Known rows, with every step that occurs:
tafa tarur fanut: [ -6   4 -25   7  -4  -1 -23   6  21  12   6  22  16   5  11   5 -18  25
 -13]
tafa tarur fanut gitad kamef memam: [  1   7 -28  -8 -13 -18 -14   8  27  22  -2  -1  -2  -2  15   2  -9  14
   0]
gitad kamef memam zezi tarur fanut: [  5   9 -21 -35 -20  -8 -26 -11   9  16 -11  -2  -3  -6  20  -7  -5  29
   0]
memam tafa tarur: [ -6  -7 -40   9   8   4 -28   2  11  10  24  26  29  16   8  -1 -14  13
 -22]
gitad tafa: [  1  -2 -29   7   9   4 -29  -8   4   3  23  17  30  -4  20  -2 -22  34
 -20]
tafa tarur: [ -3   0 -30   7   3  -2 -28  -1  19   5  22  27  23   6  13   4 -20  23
 -21]
tarur tafa: [  5  -2 -33  17  10   8 -17  -5  18  16  13  20  28   8   0   3 -14  26
 -16]
kamef memam tafa: [ -4  -7 -40   1  10  -7 -23 -11   4  14  11  21  26  13   9  -2  -1  19
  -8]
fanut gitad kamef: [  3  -6 -24  -3  -2  -7 -15  -8  17  12   5  11  18  -7   4  -7 -16  13
 -13]
zezi tarur tafa: [  7   2 -35   6   3   9 -14  -9  14  21  10  16  30   7   7  -8 -12  13
 -17]
memam zezi gitad kamef: [  0 -10 -25 -16  -6  -9 -35  -9  13  14   7  22  -5  -2   6  -7 -13  30
 -21]
memam kamef: [ -7 -12 -24  -6   5   1 -25 -17   4   9   2  39  24   1  15  -2 -12  35
 -12]
kamef memam: [  0  -3 -30  -1   1 -12 -23 -14  12   8   9  21  21   4  14   3  -5  28
  -7]
tarur fanut: [ -2  -3 -20   7  -2   1 -16  -6  14  14  -2  26  21   1   6   1 -13  31
  -8]
tarur fanut gitad: [ -2  -5 -25   6  -2  -2  -6   0  19  22 -11  17  26   2   2  -6 -15  12
  -9]
memam tafa tarur fanut gitad kamef: [ -3  -3 -35   0  -5  -2 -14  12  18  27   3   6  10   5   5  -6 -13   3
 -10]
gitad tafa tarur: [ -5   4 -35   9   8   3 -35   1  13   2  34  17  25   1  25   3 -25  31
 -25]
fanut gitad kamef memam tafa: [  1  -9 -39  -7   2 -12 -14  -6   9  21   4   4  16   3   6  -8  -2   4
  -4]
memam tafa: [ -4 -12 -35   8  10   5 -22  -9   4  12  14  28  35  11   3  -6 -10  17
 -16]

Rows:
[  1  -6 -34  -8  -4 -12  -9   0  12  29  -9   1   8   2   5  -6   1   8
   4] : tarur fanut gitad kamef memam tafa
[ -5   1 -31   6  -4  -3 -14  11  27  21  -1  14  23   6   8  -1 -20   7
 -13] : tafa tarur fanut gitad
[ -5  -2 -45   3   7  -7 -29   0  13  13  21  19  22  16  14   4  -5  15
 -13] : kamef memam tafa tarur
[ -7   1 -45   2   0 -11 -14  12  18  28  -1   8  21  17   9  -1  -5   0
  -4] : kamef memam tafa tarur fanut gitad
[  4   0 -23 -25  -8 -13 -32 -16  12   4   7   7   2  -4  13   4 -10  39
  -7] : gitad kamef memam zezi
[  1 -10 -30  -5  -5 -22 -28 -10  13  19   8  21  -8   0  12  -4  -1  25
  -8] : zezi gitad kamef memam
[ -1   0 -29   6   4   2 -12   4  12  21   0   7  29  -3  13  -8 -20  19
 -13] : tarur fanut gitad tafa
[ -3  -9 -38 -17  -1 -15 -33  -8  12  18   1  24   3  11   9  -4  -4  26
 -17] : kamef memam zezi gitad
[  6   5 -25 -35 -14  -9 -30 -17   6   7   5   3   2  -5  22  -9  -7  25
  -8] : gitad kamef memam zezi tarur
[  5  -1 -23  -7  -4 -15 -24 -14  13   7  11  13   5  -4  15   3  -5  32
  -2] : gitad kamef memam
[  4   2 -25 -26 -14 -15 -17  -4  18  21 -16  -5  -1  -5   9  -1  -8  23
  -1] : tarur fanut gitad kamef memam zezi
[ -3  -9 -35  -9   7   1 -42  -4   6  12  16  20  12   1  15  -9 -19  32
 -29] : memam zezi gitad tafa
[ -5   8 -30   8   1   4 -30   9  13  11  19  13  17  -1  23   3 -24  33
 -18] : gitad tafa tarur fanut
[ -2 -14 -42  -4   0 -17 -27  -7   6  26   8  21  -4   7   7 -10   6  16
  -8] : zezi gitad kamef memam tafa
[  0   6 -31 -29 -14  -7 -13  -5  13  24 -21   0  18   3  13 -12  -6   6
  -5] : kamef memam zezi tarur fanut gitad
[ -2  -4 -42 -14   4 -10 -41  -5   5  14  13  14   5   4  21  -6  -9  34
 -21] : kamef memam zezi gitad tafa
[  1   1 -29 -17  -1  -9 -31 -13  12   5   5  16  18   5  14   5 -11  34
 -12] : kamef memam zezi
[  1   6 -31 -28  -8  -8 -29 -18   7   8   1  10  21   3  20  -7  -6  21
 -13] : kamef memam zezi tarur
[ -6  -9 -47  -2  -1 -18 -35   4  11  25  19  18  -7  13  11  -4   2  11
 -13] : zezi gitad kamef memam tafa tarur
